Each row was made from one path, in order. Every step used is in the known rows, and no mark comes twice. Write each row's path.
Known rows:
R -> N -> G -> Y -> U: [ 10 -22 -23   5  12  -6 -19   7 -13  -6  -3   3  24 -32 -10  11  14   2
  -3  23 -11   9 -21  14 -22  -7 -11   1  -5  -2   5  -7  17   4   3  14
 -32  22   2  -2   7  -6  -6  -3 -14]
V -> G -> Y -> U: [ -7 -29 -13  -4   1 -20  -8  18 -13 -11 -10   0  15  -8  13  -5   9 -10
   0   7  -6   4 -10   7 -20  -3  -5   5   0  -9  26  12   6  -4 -15  13
 -12   1   7  12   8  -4   0  -1  -9]
K -> T: [ 11  23  -2  14  10   2   9 -20  -2   0  20  -1  -4  14   7 -17 -11   7
  10  -2   1   4   8   1   8  20   3  -4  -6  -2  11  -2   3   5   7   6
  17  -8  -6  -1   1   9   2   3  13]
J -> G: [-12 -18  -6  -3   3   0   3  -1   2   5 -16  -8 -14   3  -3  -5   2 -10
 -18  -8   1   7  -4 -10  -4  12  19   4   1  -5  -4   7 -15 -13  -1   1
  12  -5 -11   2  -3   4   3   0  15]
Y -> R -> N -> G -> V: [  1 -20 -14 -12  17   5 -10   7 -11  18  10 -17  -9 -25 -39  16   0   0
  11   5  -1   3 -27 -28  12 -24  -3  18   6   7  -2   8   4   1   6 -21
 -26   9  -9  -6  -2  -3  -5  12 -33]
Y -> R -> N -> G -> L -> U: [  7  -6   4 -15  18  -8  -4  17  27  12   4  -2  28 -38 -19  21  14   7
  11   2  -3  -2 -15  -2  14 -31 -14   9  11 -14  -8  -5  10  11  -7  -8
  -3  19  -9   6  -2 -12   7  27 -20]
G -> T -> U -> C: [  1  23  14  11   7   0   9   3  -7 -14  16   8  17  28  -2 -18  -2  -3
  19  10  13 -28   5  10   4  11  -2  -8 -10   9  17  12  -3   8   9  19
   7   0   9   8 -19  -6  10 -16   5]
V -> G: [-14 -18  -1  -3  -1  -1  -1  -2   0   1 -22 -12 -23  -2  11  -8   4 -13
   1  -6  -3   1  -7 -14 -11   2   9   4   1  -6  13   5   0 -12 -23 -10
   5 -12 -12   2  -1   1  11   9  -2]
P -> T: [ -3   6  -3   2  -4  14   3 -18   4   5  25   6  -5  13  -3 -17   4 -12
   7  11  12   3   4  -7   2  14   2  -3  -4  -8  11  13  -5  -5  -1  18
  39  -7   3   7  10  -3   1  -2  17]
K -> T -> Q: [  8  29   8  10   1  23 -17 -19  -3   0   4   2 -12  15  16  -8  -5   9
   8  -8   0   0  13   6   7  15  -2   6   2  -3   0 -25  -2  15   7  -2
  23 -10  -2  -1   2  17   3  -8  19]
N -> G -> Y -> R: [  6 -18 -11 -12   1 -10  -6  13 -14  -1  -3 -22  -2  -6 -11  14  15 -11
 -16 -12   0  -1  -1   7   4 -20 -19  13  25 -10   9  12   8  10  17 -11
 -17  -9   9  12  13  -1 -16  15 -26]
G -> Y -> U -> T: [  7  16 -16   9   5  -1  -7   1 -12 -12  31  11  25  10   8  -8   1  -6
   1  12  -1   5   7  23 -14   9 -20   1   5   5  21  11   0  -2   7  45
   0   7  11  15  18   1  -9 -29   4]
R -> N -> G -> L -> K -> T -> U -> C: [ 24  16  14  37  20  -1  13   3  22 -16  19  11  32 -19   4   8  32  23
   1  11 -16   0 -25  15  41  -5  22  13 -26  26   9 -29   6  20   0   6
 -40  19 -14  -6 -21  14   5 -16  15]
U -> N -> G: [  2  -5   1  -8  -3  12   3  -2   7   7 -12  -6 -20 -13   3   4   4  -2
 -11  -4  -1   9   9   4  -6  -9  -4  -1  -2  19 -15 -12  -2  -3  -2  -6
 -13   1  -2 -11   7  -1  -8 -13  -3]
R -> N -> G: [  4 -10 -10   7  13  14 -13 -13   0   6 -14  -9 -15 -24 -12   9   6   2
  -4  11  -9   5 -17  -7 -10  -3   3   1  -7   2  -7 -15   8  -2  -2  -8
 -14   7 -18 -12  -2  -1   5   8  -5]
B -> G: [ -8 -15  -8   9  -9  -1   5  -1  -4  12  -6   3 -24   4   6  -9  -3  -6
 -16   8  -2   2  -4   0  -9  14   9   4   8  -1   4  16  -4  -3  -4   4
   5  10 -10  -2   6  13  10   3   7]
U -> T -> Q: [ -2  33  11   8  -6  39 -27 -16   0   0   3   3 -22  18  14  -1   0  -8
   0  -6   2  -4  15   9  -6   7 -14   9  11   9   1 -19 -12   1  -1  16
  22  -9  -4   6  12  16   3 -29  19]
U -> N: [ -4   8   4  -7  -4   8  11 -17   3   4   4   7 -21  -4   4 -14  -6   0
  16   5  14   2   5  11  -5   1 -11  -1  -9  14  -8  -5  -2  -9  -4  -6
  14 -13   1 -14   7  -6   2 -23   7]
P -> T -> G: [  0  -5   2   0 -14  20   5  -8   0  -2   8  -8  -3  -1  -8   0  11   0
  -7   0   6   2   7 -16   3  16  14  -3  -7 -20   0   2  -6 -10   4   7
  42   0   7   4   4   5  -3   4  10]
L -> U -> N -> G -> J: [  9   8  -8 -13 -16  -6   2  11  19   0  -9   8  23 -21   2   9 -25  -6
  -2  -9   5   5  20  20  15 -22  -9  -4   0   6 -30  -4  -2   8  -6  -3
 -24   3   7   7  10 -30   3   2 -19]
K -> T -> G -> N: [ 14   5  -6   5  -8 -11  14  -9 -14   7  12 -20   0 -22  10   4 -18  34
  -5  -9 -10  -1   7   1   6  30   7 -13  -1 -17 -14  -8   8  11  16  -5
   0  -3  -4 -20   1  10  -6   6   3]
J -> G -> L -> K -> T -> U: [  2  -4  22  19  12  -5  19  14  37  -7   7  24  32  12   4 -10  23   7
  -6 -13 -12   6  -6   3  47  10  38   9 -14   8   4 -14 -19  17 -11   3
  -1   8  -4  17  -6  21  -4   0  31]
C -> U: [-19  26  12   2  -3   2   5 -11   4  -3  -6  10  10  22   9 -24  -9  -8
  18   0   2   4  14 -15   0  12  -9 -16   3  15  13  -1   7  -1  -6   5
  19  -8   1  -2  -3   4  14   2   4]
Y -> R -> N: [-10  10  -8  -7  16   6   0 -10  -4  10   9  -8 -16 -17 -34   2   5   6
  32  10  22 -14 -26   5   1  -3 -23  12  -4 -15   0   3   7 -13   7 -16
  20  -7  -4 -14   3 -16   8   2 -16]
C -> U -> N -> G: [-18  19  13 -13  -7   9   7   1  12   3 -14   0   1  -8  11  -5  -1  -3
  -2  -5  -8  15  16  -4  -4  -5 -12 -15   2  36  -6 -17   7  -1 -12   4
 -10   8   8 -16   2  -1  -2 -16  -5]
P -> T -> Q: [ -5  12   9   0 -14  35 -22 -17   0   4  10   8 -14  14   7  -8  11 -11
   6   3  12  -2   9  -1   0   9  -3   6   2  -7   2  -9 -10   3  -1   8
  43  -9   7   9  12   6   4 -12  23]
L -> K -> T -> P: [ 10  35  10  14  -1  17  -3   4   0 -24  13   6  -1  53   8 -10  14  -6
  13 -20  -5 -14  12  16  37  12  18   4 -19   1  -3  -5 -12   3  -7  -1
  -3 -18 -14  -7  -3  33   5  -3  28]
K -> T -> U -> C: [ 13  37  10  27   7  -2  26  -5  -6 -21  19   2  19  19  12 -26  -2  13
  15   0  12  -8   7  13  13  16   6   1 -19  12  16  -3   3   9   9  19
   4   4   3  -4 -22   5   5 -21  19]
C -> W: [ -2  10   3  20 -10   2  -7 -30   0   8   2  -2 -15  21   0  -5  -1  -4
   7   7   8   1 -11 -12  -4  16  -4   0  -6  11  13   5   8 -17  10  -1
   2  -7  -4  -8   1   1  -4   7   2]
J -> G -> A: [-17 -15 -15   1  11 -18  -8  -1  -2   2 -15  -7  -2  29   4  11 -26  -2
 -11  -2   3  12  -1  -9 -11   8  16   1   8 -16 -11  11 -18 -23   5  -1
  -2  -1  -5   0  -9   8   4  13  18]
R -> N -> G -> T -> U: [  0   2   9   1  20  20 -16   3   6   0  -6   8  14  -9 -20   7   4   2
  10  15  -8 -16 -14   4  -8  -1  -2 -10 -10   3  -1 -11   6  14 -11   4
 -13  24   0   2  -7  -8  -2  11 -13]
B -> G -> X: [-20 -13 -10  11   0 -20  14  -2   4  17   3   8 -25   5  21  -4  -2   4
 -24   1  -9  14  -8  -5  -8  14   4   8  13 -10 -12   4  -4  10  -8  -5
  -6  -2   3   5   5  27   8  24   5]
Y -> G: [ -1  -6   2  -1   1  -3  -4  14  -5  12 -22 -14 -26   3 -10 -12   2   0
   0   7  -4  -7   7 -12 -11   8   3  -7  -5 -13  14   6 -16  -5  13  10
   7 -12  -8  -2  -3   4   6   2   9]
N -> G: [  5 -14  -4   6   1   9  -6   1   4   7 -21 -11 -12   5   1   2   6  -9
 -15  -7  -9   5   9 -13  -1  -3   7  -6   7   3  -2  -4   0   6   3  -2
 -13  -2 -11   7   3   8   0  15  -1]
Y -> U -> T -> G: [  0  11  -1   9  -4  16  -3  18   5  -5   5  -4  19   3  -8   5   6   7
  -7   1  -2  -3  14   1 -10  18   0 -10  -6  -4   3  -5 -10 -16   6  38
  12  21   8   8  10   7  -4 -21   2]
L -> U -> C -> W: [  5  28   7  16 -16  -5   4 -12  -5 -17  18  -8  12  11  16  -9   3  -7
  11   6  17  -4  -7   3   8   3  -1   4 -11  12  13  11  11 -15   8  17
  -3  10  -7 -13 -23  -4  15 -18  -1]
X -> G -> V: [ 10 -24   5  -3   5  10   3   3 -18  16  -5  13 -15   4   1 -15  -8 -13
 -13  11  -7  22 -10 -37  10 -10  11   0  10  -3   8  11   2  28   3  -6
   6 -12 -10   0  -9   2   0  10   5]
G -> B: [ -6  -3  -3  12  -9 -13  -6 -19  -8  -6  -5  -2 -12  29   7  -7  -2  -1
   5 -18  14 -11   8  -8 -20   2  12 -10   4 -12  10   6   4 -22  12 -19
   5 -13  -7   7  -3  -8   6   7   9]

Write each row's path:
[-18  52  11   6   0  13   5 -16   6  -5  18   7   7  22  14 -19 -11  -9
   8  -1  -3   8  19  -6  -3  18 -18 -14   6  26  17  -1   3  -9 -10  34
  20   0   1  -1   5   6   7 -23   9]
C -> U -> T
[ 14  14  -9  23 -15  -2   6  -2   8 -11   6   2  12  12 -12  13 -11  14
  -3 -12   0  -7   8   9  51  19  22   3 -15 -16 -11 -10  -5   2  18 -14
 -10 -16   3  12   6   2   5  11  -7]
L -> K -> T -> G -> J
[-14  -1  15  -1   5   3  17  11  23   4 -15  13   6  -6  15  -1  10  11
  -6 -15  -1  12   8   5   1 -18 -10   0  -1  15 -30 -31  -4  22 -18 -16
 -27   2  21   1   2  10 -14   8  -2]
T -> U -> N -> G -> X
[  6 -21  -2  -4 -14  16   6  -3 -13   0  24  -1   4   1 -13  -1  -5  -4
   0   4   0  11   2 -43  16   5  25   1  -3  -4   6  15 -11  -3   3  -1
  25   2   7   7   0  12  -9   3   2]
P -> T -> G -> V
[  1 -10 -10 -13   3  -3  -2  -4 -25 -13   2 -19  -8 -39 -29  23  10  15
   8   7  11  -9 -27   8  -3  -6 -21  19   4 -28   0  -2  17 -10  14 -29
  15  -3  10 -12   0  -6  -8   3 -28]
T -> G -> Y -> R -> N
[ -9   3  -2  -5   0   2   7   8   7   7   6  18  10   0  -3 -14   1   6
  23  13  17   0   7  18 -12   4 -12  -8 -16  13  -6  -3  -6 -10   0  16
   6   6  12  -9  11 -13   1 -30   4]
Y -> U -> N
[ 19  17  20  -9   0  -7  25   3  25  -8  22  12  31 -29  18   3 -11  31
   6  -8  -6  11  16   9  21  -1   6  -3  -8  -4 -15 -24   3  10  -9  -1
  26  15   7  -6  -5   4  -5  -6  10]
K -> T -> G -> L -> U -> N
[-26 -15  -9  -1  12 -17  10  -3  11  11  -8  -3 -15   4   9   0   1   0
 -24 -13  -5  19  -8 -13  -3  10  14   6   8 -16 -21  -5 -15   1  -6  -7
   1 -17   3  10  -3  19   2  22  13]
J -> G -> X
[-16  14   6 -31  -5  -9   8  13  -4  -4   3 -11  12 -19   0   6   7  -4
  -4 -10   1  10   8  15   2 -21 -39   4  21  24   3   1  17   1   3  -6
 -13   1  27 -12  11 -12 -18 -16 -31]
C -> U -> N -> G -> Y -> R
[  4  -8  -6 -15  17  -1  -1  -3 -26   6   2  -5 -18 -40 -18   5  17   2
  -8  21   8   6 -41  15  -6 -16 -32  17  11 -33  10   6  26  16  12 -15
  20 -10   6 -15  -1 -24  -5   4 -15]
X -> G -> Y -> R -> N
[ 12 -29  -6   1   1   7  -7   5 -10  10  -5  -6  -5   8  -4   2  -8 -14
  -9  -5 -16  14   5 -40  11 -13  17   2  11  18   1   9  -5  14   3  -7
 -30  -1 -14  10  -1  16  -6  15 -10]
N -> G -> V
[  2 -17  -6  10 -10  -9 -14  -3  -3  -1 -21 -18 -11  18   8  11   9  -4
 -23 -26  -4  -4  10 -15 -20  -8  19 -13  11  -6   3   0   4 -16  12 -17
 -22  -1 -12  11  -3  -3  -2  17   0]
N -> G -> B
[-16   4  15 -10  -5   7  13  13   7   5  12  24  -5   0   2 -11  -9   2
   0  15   6 -14   0  26 -10  10  -5  -4  -6  19  -4  11  -8   7 -17  11
   6  27  16  -7   4  -6  -4 -22  -1]
B -> G -> T -> U -> N
[  0  -3 -10  -8  -2 -13   6   4 -10  -9  15  20  19  -9   5 -10   1   2
  16  17  13   6   2  30 -14  -3 -23   1  -8  10   5   1   3  -4   4  13
  -3   1  21  -6  14 -13 -10 -33  -2]
G -> Y -> U -> N
[  1  21  11  15  -6  10  19  -4  -3 -16  24   9  18  18   4 -25  14  -6
  13  10  25  -8   3   7   7   8   3   0 -18   7  19  13  -6  -1   3  26
  26   4  11   3 -12  -6   5 -25  23]
P -> T -> U -> C
[ 14 -24   1  11   5 -12  -2  -4  20  19 -16   4   6   2   5  10   4   2
 -20   0 -23  10   6 -21   4  -7   9  -6  13   8   4  -6   0  14   3   0
 -14  -5 -10  19   4  11  -5  29   8]
N -> G -> L
[ 12 -12 -12  12 -10 -23   6  18 -29 -28   0 -10  27  -5   3   6  12   9
 -10  11   4  -4   0  12 -11   8   3   4  -7  -9  13   7   7  -8  25  20
 -10   6  17   0 -11   3   0 -25  -4]
T -> G -> Y -> U -> C
[ -8 -15 -22  -9   4 -16   1  -2 -24   2  17  -7 -21 -39 -17  10   5   4
  -4  22   9  -3 -38  24 -12  -3 -21  28  12 -14  10  20  15  -8   1 -12
   1  11   3 -14   8  -5  -1  -4 -22]
B -> G -> Y -> R -> N
[-17 -21  -7   1  -6 -18  -3  -4  -3  -4 -18 -14 -14  16   3   1   5  -4
 -24 -24   6   1  -3 -12 -23   7  32  -4   3 -14   1   9  -8 -33   8 -14
   3  -3 -10   5  -9  -8   0   2  17]
J -> G -> B
[  9   0  12   0   3 -12   7  -1  23  -1   7  25  30   6  14 -13  -4  -4
  17  -1  -2   2  12  -9  14 -12   1  -5   7  -9   3   1  -1  19  -9   3
  20  -1 -10  19  -3   3  16  19  12]
G -> L -> U
[ 13 -16 -18   3  11   0 -15 -17 -20  -9  -6  -7  -8 -33  -2  13   7  -1
 -11  15 -13  11 -22   7 -16 -11  -7   8   3  -1   2  -9  20   6   1  -9
 -25   2  -9  -8   2   1  -5   2 -12]
R -> N -> G -> Y
[  9 -13   6 -22  -4  14   3  19   2  -2   9   6  13 -19   8  -3  -8 -13
   7  -8  -2  16  12 -16  17 -34   8   5   5  24 -17   0  -6  15 -15  -8
 -25  18  -6  -3  -3   3  -1 -14 -15]
L -> U -> N -> G -> V
[  8   7   6  -9   5   9 -24  16  -4  -2 -11  -6  -2  43  -5  14  -2 -14
 -14 -14 -22 -20  17   0  -5   3   6 -15   4   0  -8   9  -8   5  -7  11
 -14  -4  -4  11  -2  15  -8  23   6]
N -> G -> T -> P
[ -1   2 -16 -10  14  -9  -4 -17 -22  -6  19  -6  -9 -24 -23   6   5   4
  22  15  18  -9 -30  18  -4 -11 -31  20   7 -16  10   9  17  -5  11 -19
  11 -11   4  -9   6 -14  -2  -3 -21]
G -> Y -> R -> N
[  5  24  17 -35  -4  17 -13  31   8 -15   2   3  16  17   9  10  -4 -14
   1 -18 -11 -16  25  24   1 -18  -4 -12  -2   7 -27   0  -8   7 -25  11
  -8  14   3  -4  -4   2  -3  -5   1]
L -> U -> N -> G -> T -> P
[  7  -5 -14  12 -18 -14   1  -6  -1   1 -25   0   6   5 -18  16 -30   9
  -7  -5   4  -6  12  -9  10  10   7  -6  -2 -18 -14   1  -4  -6  15 -18
   3 -18  10  17   6 -14   0  26 -11]
T -> G -> J
[-17 -13  -9  -1   6 -17 -13  -2  -3  -2 -22 -11 -10  27  19   8 -25  -3
   6  -3  -1   3  -3 -12 -18  -3   3   1   8 -14   9   8  -3 -21 -14 -14
  -8  -9  -7   1  -8   4  13  21   2]
V -> G -> A
[  5   7  17 -12   0  -8  17  -4  27   2  15  29  21 -14  17 -11  -7   5
  23   3   8   7  11  10  12 -18 -10  -2  -1   7  -9  -7  -1   9 -17  -1
  20   1   0   2   0  -9   9 -10  12]
G -> L -> U -> N
[-17 -22  -2   3  -9 -19  -8  -7  -6  -8 -23 -18 -24  11  18   0   6  -6
  -8 -23   3  -7  -5 -16 -30  -4  19  -3   4 -16  19   6   5 -31 -13 -24
  -5 -12 -13   5  -8 -11   9  12  -2]
V -> G -> B
[  9 -13  24   2   3  -1  14   9  31   9 -19  23  22 -11   7   2   8  10
  -3  -4  -9   5   9   0   4 -19  -1  -6  -3  29  -8 -21  -3  18 -15  -7
 -17  10   8   7   3   0 -18  -1  10]
T -> U -> N -> G -> L
[ -4 -14   3  11 -21  -8  -3  -7  -9 -14 -22 -15 -13  16   2  10   2  10
 -10 -26   7 -14  10 -19 -19   4  24 -12   2 -23   0  -5   2 -27  15 -29
  10  -4  -2   3  -8  -2   1  13   2]
T -> G -> B
[  7 -26   0   3  -8   7   3   2 -17  -2  -6  -3  -5   5 -11   3 -14   1
   3  -5  -5   4   5 -44  12  -2  23   2   2   0   0   5  -8   1   7 -20
   1  -5  -5   3  -7  18  -3  10  -8]
T -> G -> V
[  2   1 -28  -2   7 -13 -12   0   6  21  -9 -13   2 -25 -44  29 -16   8
   2   4   8 -10 -19   7  12 -12 -18  11   3 -12 -17   5   8  -8  15 -18
 -25  -7   2   5  12 -35  -3  28 -36]
Y -> R -> N -> G -> J
[ -2   2   2 -18   5  10  -6   0   5  12   8  -4 -15  -5  -2   9  -4  -2
  -6   3  -7  -4   8  11  -7   1  -7 -10   2  16 -10  -2  -2   3   0   8
 -10   4   6  -3   8  -8  -9 -11 -11]
U -> N -> G -> T
[ 20   9  23  15  -9 -21  10  -2   9   4   8   9  17  -8  26  -1  13   2
 -22  20  -6  17 -23  -8  11  -6   0   3   1   1  16   6  21  16   9  22
   6   6  -4  -8 -29 -13   8   2  15]
X -> G -> L -> U -> C -> W
[ -6   8   1  -6  -6  -2 -13  14 -11   1   1   9 -15  41   2   3 -12 -12
 -16   3 -16 -21   5  13 -13  20  10  -5   4  -3  -2  28 -10  -3 -14  18
   5   8  -3   1  -1  20   2  11  14]
B -> G -> T -> P
[-10  20  22 -12   5  13   8  -1   9  -4  14  24   9  12  -6 -16  -9   2
  29   8  16 -20  10  20  -1   3 -14 -11 -12  15  -1  -2  -6   6 -10   3
  17   3  19  -1   1 -15  -5 -21   0]
G -> T -> U -> N
[  3  15  12 -23   1  12 -13  14  -1  -1  -4  -3 -10  23  -3  16  -5  -8
  -9 -11 -15 -14  16  18  -9  -2  -3 -11  -5  18 -21   0  -8  -3 -14   8
 -14  -1   5  -8   2   5 -15  -5   5]
U -> N -> G -> T -> P
[  3   3   9 -20  -6  16   3  15  16  -5  -6  -1   6 -22  13  -3   7 -10
   0 -11   4   7  17  10   5 -23  -4  -3  -1   9 -22 -13  -1   7 -16   0
  -8  17  -5  -8   1  -5   6 -13  -6]
L -> U -> N -> G
[  1 -11  -6  -6  -6 -22   0  11 -18  24 -15 -18 -24 -18   2  -6 -11  15
   1   9 -10 -10   3   0 -13  16  -4 -14   2 -15   0  12 -10   6  19   7
 -15 -15 -10 -18   2  -2   4   0   5]
Y -> G -> N
[ -8 -14 -18   5 -10 -22  -3  -6   4   6 -25   0  -6   1   0   4 -27  -7
  -3  -2  -2  -1  -4  -6   1   1   4   2  -1 -10   5  13  -1 -11 -13 -12
 -12 -25   0  18   7 -23   8  24 -15]
V -> G -> J
[ -3  -5  -9  -9  14   8  -9   3   1  14  -6 -23 -16 -27 -33  17  16   4
   5   1   5  -6 -22  -1   0 -13 -14  10   2  -8  -6  -4   8  -7   6 -15
  -9   7  -8  -9   3 -13  -1  13 -24]
Y -> R -> N -> G
